What can hang from each mark
E: Q U W
W: E T
M: H R
Q: G
R: M V Z
Z: C R
V: H
H: M
C: V Z
U: C G

Each row was made from one small tree. The marks that hang from a mark follow it in brackets, in alphabetical order. Every link used is in the known rows. Write each row's tree.
Known rows
W{E{U{C{Z}}}}: [-1.49  0.51 -0.48 -0.49 -2.46  0.76 -1.12  2.18 -1.03  2.69 -1.28 -1.61
 -0.67 -0.79  3.68 -0.61 -0.76  0.76 -0.50 -0.26 -1.41 -1.96  1.61  0.95
  2.58]
W{E}: [-0.35 -0.71 -0.81 -0.40 -2.34  0.26 -0.70  0.57  0.44  0.22 -0.47 -1.67
 -1.57 -0.65  0.24  0.46  0.41 -0.66 -0.48 -0.77 -0.42 -0.32 -0.08  0.65
  0.71]
E{Q}: [-0.04  0.63  0.04 -0.26 -1.35  1.34  0.32 -0.24 -0.52 -0.53 -0.30  0.64
 -0.88 -1.05 -0.36  0.97 -0.45  0.65  0.26  0.26 -3.03  0.91 -0.21 -0.02
 -0.01]
H{M}: [ 1.79 -4.64  0.92  0.51  0.51 -0.64 -0.87 -0.74 -0.03 -0.16  1.76 -0.86
 -0.46  0.06  0.30  0.26 -0.12 -0.42  0.55  0.30 -0.38  0.05  0.85 -3.33
 -0.24]
M{H R{V Z{C}}}: [ 3.26 -1.33  4.26 -1.55  3.29 -1.97  0.46 -0.83 -1.80 -1.87  4.00 -2.68
 -1.01  3.28  0.61  0.50 -3.87 -1.80  0.86  6.99 -1.68  0.93  4.06 -1.52
  0.52]
E{Q W}: [ 0.34  1.43 -0.88 -0.51 -2.89  2.09  0.37  0.17 -1.14 -0.61 -0.30  1.54
 -1.92 -1.03 -1.29  0.50 -1.02  1.52  0.58  0.23 -5.52 -0.36 -0.07 -0.12
  0.14]
M{H R{V}}: [ 2.33 -2.33  3.35 -0.85  3.16 -1.24 -0.59 -1.02 -1.50 -0.51  4.03 -2.24
 -1.02  1.24 -0.60  0.02 -3.88 -1.81  1.32  3.23 -1.43  0.11  2.93 -2.56
  0.05]
Z{R{M}}: [ 1.44 -2.30  0.42 -0.40  3.95 -0.65 -4.05  0.19 -1.70 -0.55  1.17 -1.17
  0.20  2.69  0.83 -0.48 -0.35  0.05  0.63  5.28 -0.07  0.52  0.71 -2.94
  1.51]
E{Q{G} U{C} W{T}}: [-0.23  2.64 -2.13 -1.90 -4.47  3.68  0.37  2.65 -2.31  2.45 -4.01  4.25
 -4.88 -4.09 -1.91 -0.56 -2.36  3.12  0.92 -1.59 -6.89 -1.91  1.84  0.67
  2.71]
V{H{M{R{Z{C}}}}}: [ 5.29 -6.55  4.69 -0.16  3.12 -1.37 -2.15 -1.34  0.49 -1.83  4.24 -1.69
 -1.65  2.48  2.20  0.68 -0.03 -0.91  0.26  5.96 -0.30  0.48  4.16 -4.10
 -0.26]
E{Q U{C{V} G} W{T}}: [-1.28  1.21 -0.26 -0.63 -3.95  2.75  1.03  2.62 -3.10  2.34 -3.11  5.97
 -2.63 -1.96  0.39  0.27 -1.85  3.87  0.86  0.95 -7.75 -3.88  3.31  0.47
  3.20]
W{E{U{C}} T}: [-1.76 -0.77 -1.86 -0.86 -3.45  0.90 -1.26  3.12  0.17  2.78 -1.15  1.60
 -2.93 -2.31  0.16 -0.86 -0.76  0.44 -0.57 -1.16 -1.18 -2.55  1.72  1.06
  2.94]
U{C{V{H{M}} Z} G}: [ 1.74 -4.48  5.07  1.21  2.23 -0.45 -2.28 -1.75 -1.65  0.28 -0.01 -0.25
  1.85  2.27  6.03  0.13 -0.32  2.32  0.39  3.07 -1.47 -2.12  6.96 -2.33
  0.85]
U{C{V Z{R{M}}} G}: [-0.29 -1.48  2.72  0.31  3.54 -0.84 -3.36 -0.21 -4.09  0.47 -1.73 -0.32
  2.90  3.89  6.06 -0.20 -0.68  2.55  0.56  6.35 -1.64 -1.64  5.20 -1.50
  2.40]
M{H R}: [ 1.97 -2.04  1.81 -0.23  2.14 -1.24 -1.64 -0.38 -0.16 -0.08  3.34 -1.24
 -0.85  0.16 -0.11  0.76 -2.29 -1.68  0.56  2.68 -1.37  0.31  1.99 -2.74
 -0.59]
C{V{H}}: [ 2.12 -1.77  4.52  0.42  1.82  0.13 -1.03 -1.56  0.73 -0.62  1.25  0.79
  0.58  1.73  2.85 -1.63  0.58  0.94  0.66  0.78  0.05  0.24  3.78 -0.39
  0.44]
Z{C R{M}}: [ 2.58 -1.19  1.48 -0.44  2.94 -1.19 -1.26  0.29 -0.39 -1.61  0.75 -2.32
  0.27  3.51  2.74 -0.84 -0.11  0.33  0.09  5.99 -0.35  1.52  1.65 -1.99
  2.32]
Z{R}: [ 0.65 -0.59  0.06 -0.51  1.53 -0.43 -1.27  0.30 -2.01 -0.24  0.15 -0.76
  0.44  1.55  0.24 -0.63 -0.01  0.23  0.15  3.15  0.03  0.29  0.27 -0.86
  1.07]
M{R{V{H} Z}}: [ 2.86 -3.30  4.26 -1.40  4.62 -0.61 -2.55 -1.02 -2.33 -1.35  3.51 -0.85
 -1.39  2.98  0.01  0.23 -1.80 -1.10  0.93  6.58  0.18 -0.47  3.49 -1.66
  0.03]
H{M{R{Z{C{V}}}}}: [ 3.21 -5.09  3.78 -0.25  1.69 -1.92  0.02 -0.74 -1.44 -1.46  2.72 -0.37
 -0.23  2.96  3.30  0.11  0.11 -0.67  0.99  5.29 -1.20  0.56  3.59 -3.13
  0.40]
R{M V}: [ 1.21 -2.18  2.14 -0.52  3.81 -0.11 -2.13 -0.72 -1.21 -0.84  1.87 -1.47
 -0.33  2.38  0.21 -0.64 -2.34 -0.41  1.45  2.97 -0.09  0.14  1.61 -2.26
  1.18]
C{V}: [ 0.03  0.11  2.13  0.17  0.15 -0.18  0.75 -0.57 -0.55 -0.17 -0.15  1.32
  1.12  1.21  2.34 -1.34  0.38  0.77  0.68 -0.16 -0.44  0.06  1.88  0.50
  0.55]
W{E T}: [-0.90 -1.77 -1.87 -0.74 -3.01  0.49 -1.72  1.20  1.17  0.25 -0.11  1.15
 -2.57 -1.23 -1.38 -0.28  0.25 -0.57 -0.76 -1.24 -0.23 -0.94  0.17  1.02
  1.40]
U{C G}: [-1.36  0.03  0.19  0.43  0.02 -0.28  0.34  0.44 -1.75  1.08 -2.71  0.05
  0.03 -0.43  1.15  1.90 -0.60  1.32 -0.40  1.57 -0.95 -2.33  2.70  0.00
  0.20]

Write each row's tree
[ 0.42  0.62  3.81  0.12 -0.11  2.05 -0.49  0.54 -2.64  1.95 -2.00  1.78
  0.28 -0.19  5.21  0.71 -1.31  3.61  0.50  2.60 -5.22 -2.01  4.72 -0.14
  2.58] => E{Q U{C{V{H} Z} G}}
[-0.50  0.04  1.94 -0.60  2.44 -0.50 -1.26 -0.33 -3.88  0.21  0.24 -2.23
  2.23  3.07  3.78 -2.24 -1.98  1.19  0.33  3.96 -0.11 -0.85  3.97  0.18
  1.70] => U{C{Z{R{V}}}}
[-0.70 -0.21  1.81 -0.44  2.41 -0.46 -0.88 -0.10 -4.97  0.44 -1.95 -1.80
  1.80  2.79  3.19  0.14 -2.02  1.88  0.00  5.22 -1.32 -2.21  3.92 -0.01
  2.07] => U{C{Z{R{V}}} G}
[ 3.12 -1.39  2.49 -0.68  3.68 -1.51 -3.01 -0.58  0.63 -1.76  3.12 -2.08
  0.00  3.44  1.65  1.11 -2.42 -0.80  0.43  7.17 -1.36  1.79  3.08 -2.57
  0.75] => R{M{H} Z{C}}
[-0.29  1.17 -2.21 -0.93 -4.22  3.11  0.57  2.81 -2.11  1.75 -2.34  5.26
 -3.93 -2.79 -3.03  1.87 -1.77  2.68  0.40  0.76 -7.54 -3.20 -0.73 -0.09
  2.74] => E{Q U{G} W{T}}
[ 3.66 -5.07  4.29 -0.36  4.35 -0.49 -3.38 -1.85 -2.59 -1.25  3.42 -2.99
  1.23  4.01  2.94 -1.92 -1.58  0.40  0.85  5.06 -0.25  0.10  3.53 -3.15
  1.59] => C{Z{R{V{H{M}}}}}
[ 4.10 -6.48  5.68  0.01  3.80 -1.00 -3.23 -1.79 -1.10 -1.10  3.88  0.51
 -0.30  2.87  2.98 -0.36  0.13 -0.29  1.36  5.07 -0.35 -0.08  5.04 -3.91
 -0.13] => C{V{H{M{R{Z}}}}}
[ 1.23 -2.18  2.19 -1.37  4.90 -0.43 -3.60 -0.59 -2.67 -1.24  2.26 -1.02
 -0.17  3.75 -0.08  0.29 -2.50 -0.70  1.39  6.65  0.04  0.11  2.00 -1.90
  1.01] => R{M V Z}
[ 0.39  0.12  2.46 -0.29  1.87 -0.45 -1.44 -0.65 -2.91 -0.46  0.15  0.05
  3.27  3.91  4.93 -2.55  0.32  1.57  0.51  3.33 -0.70  0.33  2.28  0.31
  2.08] => C{V Z{R}}
[ 1.08  1.12  2.85 -0.73  0.24 -0.92  1.67 -0.26 -0.76 -1.59  0.00  0.48
  1.01  3.27  3.16 -0.50  0.33  0.65  0.10  3.94 -0.64  0.98  2.72  1.62
  1.00] => R{Z{C{V}}}
[ 1.08 -5.87  2.14  0.00 -1.72  0.51 -2.44  1.56 -0.19  2.40 -0.39  1.96
 -3.21 -1.19  1.99  0.09 -0.55  1.27  0.10  0.72 -2.32 -3.51  5.25 -1.90
  3.20] => W{E{U{C{V{H{M}}} G}} T}
[-1.30  1.22 -2.06 -0.70 -4.00  2.84  0.47  3.03 -2.65  2.44 -3.07  4.97
 -3.53 -2.97 -1.58  1.35 -2.34  3.25  0.30  1.00 -7.45 -3.90  1.73  0.07
  2.71] => E{Q U{C G} W{T}}
[-1.92 -0.43 -0.34 -0.86 -4.55  1.98 -0.12  2.59 -1.71  2.32 -3.22  3.48
 -3.18 -2.58  1.14  1.00 -0.91  2.01 -0.02 -0.12 -5.12 -2.81  2.79  1.21
  3.55] => W{E{Q U{C{V} G}} T}
[-0.20  0.53 -1.85 -0.87 -3.59  2.41 -0.46  0.77 -0.45 -0.65 -0.13  4.13
 -2.78 -1.58 -2.77 -0.26 -1.06  1.47  0.42 -0.31 -5.42 -0.94  0.13  0.28
  0.76] => E{Q W{T}}
[ 2.39 -2.64  3.22 -1.26  5.77 -1.00 -4.49 -1.23 -2.06 -1.18  4.16 -2.13
 -0.32  3.72 -0.48  0.59 -4.49 -1.33  1.64  7.27 -1.13  0.73  3.30 -3.26
  0.69] => R{M{H} V Z}
[ 4.19 -5.94  4.33 -0.47  4.52 -0.65 -2.53 -1.57 -2.31 -1.28  3.44 -2.69
 -0.66  3.09  0.49 -1.48 -1.69 -0.17  1.16  4.77  0.16  0.17  3.58 -3.84
  1.18] => Z{R{V{H{M}}}}
[ 3.37 -4.93  5.44  0.83  2.44 -0.24 -2.76 -2.46  0.08 -0.83  3.00 -0.33
  2.08  2.89  5.43 -2.01  0.32  1.14  0.86  1.59 -0.61  0.19  4.78 -2.56
  0.60] => C{V{H{M}} Z}
[-1.03 -0.75 -2.16 -1.11 -4.69  2.32 -0.49  2.81 -0.81  1.82 -2.52  2.80
 -4.35 -3.44 -1.90  2.37 -0.75  1.06 -0.45 -0.19 -4.89 -2.13 -0.73  0.68
  3.15] => W{E{Q U{G}} T}
[-0.26  0.54 -0.97 -0.96 -3.90  2.06  0.04  2.03 -0.59  1.67 -1.16 -0.32
 -3.15 -2.51  0.19  1.17 -0.68  0.53  0.05 -0.71 -4.07 -0.50 -0.87  0.47
  2.25] => W{E{Q U}}
[-0.51  2.99 -1.91 -1.93 -4.22  3.78 -0.49  2.38 -2.72  2.40 -3.75  3.89
 -3.35 -3.16  0.11 -1.09 -2.45  3.61  0.67 -1.08 -7.07 -1.87  2.03  1.12
  3.08] => E{Q{G} U{C{Z}} W{T}}
[-0.91  0.84 -0.44 -1.87 -4.95  2.75 -0.27  2.31 -1.30  2.38 -4.01  2.81
 -4.45 -3.66  0.77 -0.78 -1.05  1.98  0.55 -2.42 -4.63 -0.90  2.83  1.83
  3.54] => W{E{Q{G} U{C{V}}} T}
[ 3.56 -2.27  5.02 -0.37  4.28 -0.85 -3.07 -1.12  0.56 -2.32  2.23 -0.21
  0.46  4.87  4.28 -0.42  0.01  0.64  0.63  7.18 -0.18  1.34  4.80 -1.52
  1.36] => R{M Z{C{V{H}}}}
[ 3.10 -3.13  3.91 -0.64  6.13 -0.16 -5.21 -1.38 -2.34 -1.35  3.03 -2.77
  1.41  4.91  3.25 -1.89 -1.90  0.60  0.89  6.79  0.08  0.38  3.40 -2.64
  2.18] => C{Z{R{M V{H}}}}
[ 1.54 -0.44  3.12 -1.00  1.29 -1.45  0.99  0.03 -1.51 -1.49  1.14  0.49
  0.14  3.12  3.22 -0.02  0.23 -0.37  0.34  5.49 -0.77  0.48  2.92  0.12
  0.62] => M{R{Z{C{V}}}}
[ 1.96 -4.95  4.86  1.23  1.98 -0.63 -1.32 -1.44 -1.15  0.32 -0.13  0.20
  0.23  1.12  3.77  0.71 -0.25  1.80  0.61  2.49 -1.26 -2.02  6.76 -2.78
  0.34] => U{C{V{H{M}}} G}
[ 2.09 -5.51  5.50  0.99  3.03 -0.95 -2.56 -1.58 -2.26  0.23  0.83 -0.28
  1.26  2.44  6.29  0.46 -0.43  1.67  0.63  4.44 -1.69 -2.32  7.35 -3.23
  0.68] => U{C{V{H{M{R}}} Z} G}
[-1.78 -0.16 -0.19 -1.02 -4.46  2.06 -0.55  2.48 -0.78  2.15 -1.51  3.10
 -2.87 -2.27  1.62 -0.98 -0.91  1.55  0.21 -1.11 -4.08 -1.68  2.83  1.41
  3.29] => W{E{Q U{C{V}}} T}
[ 4.44 -7.45  3.83 -0.06  3.84 -0.94 -4.24 -1.34 -0.44 -1.06  4.42 -0.83
 -1.51  1.81  0.80  1.04 -0.26 -1.14  0.70  5.48  0.01 -0.12  3.50 -4.82
 -0.90] => V{H{M{R{Z}}}}
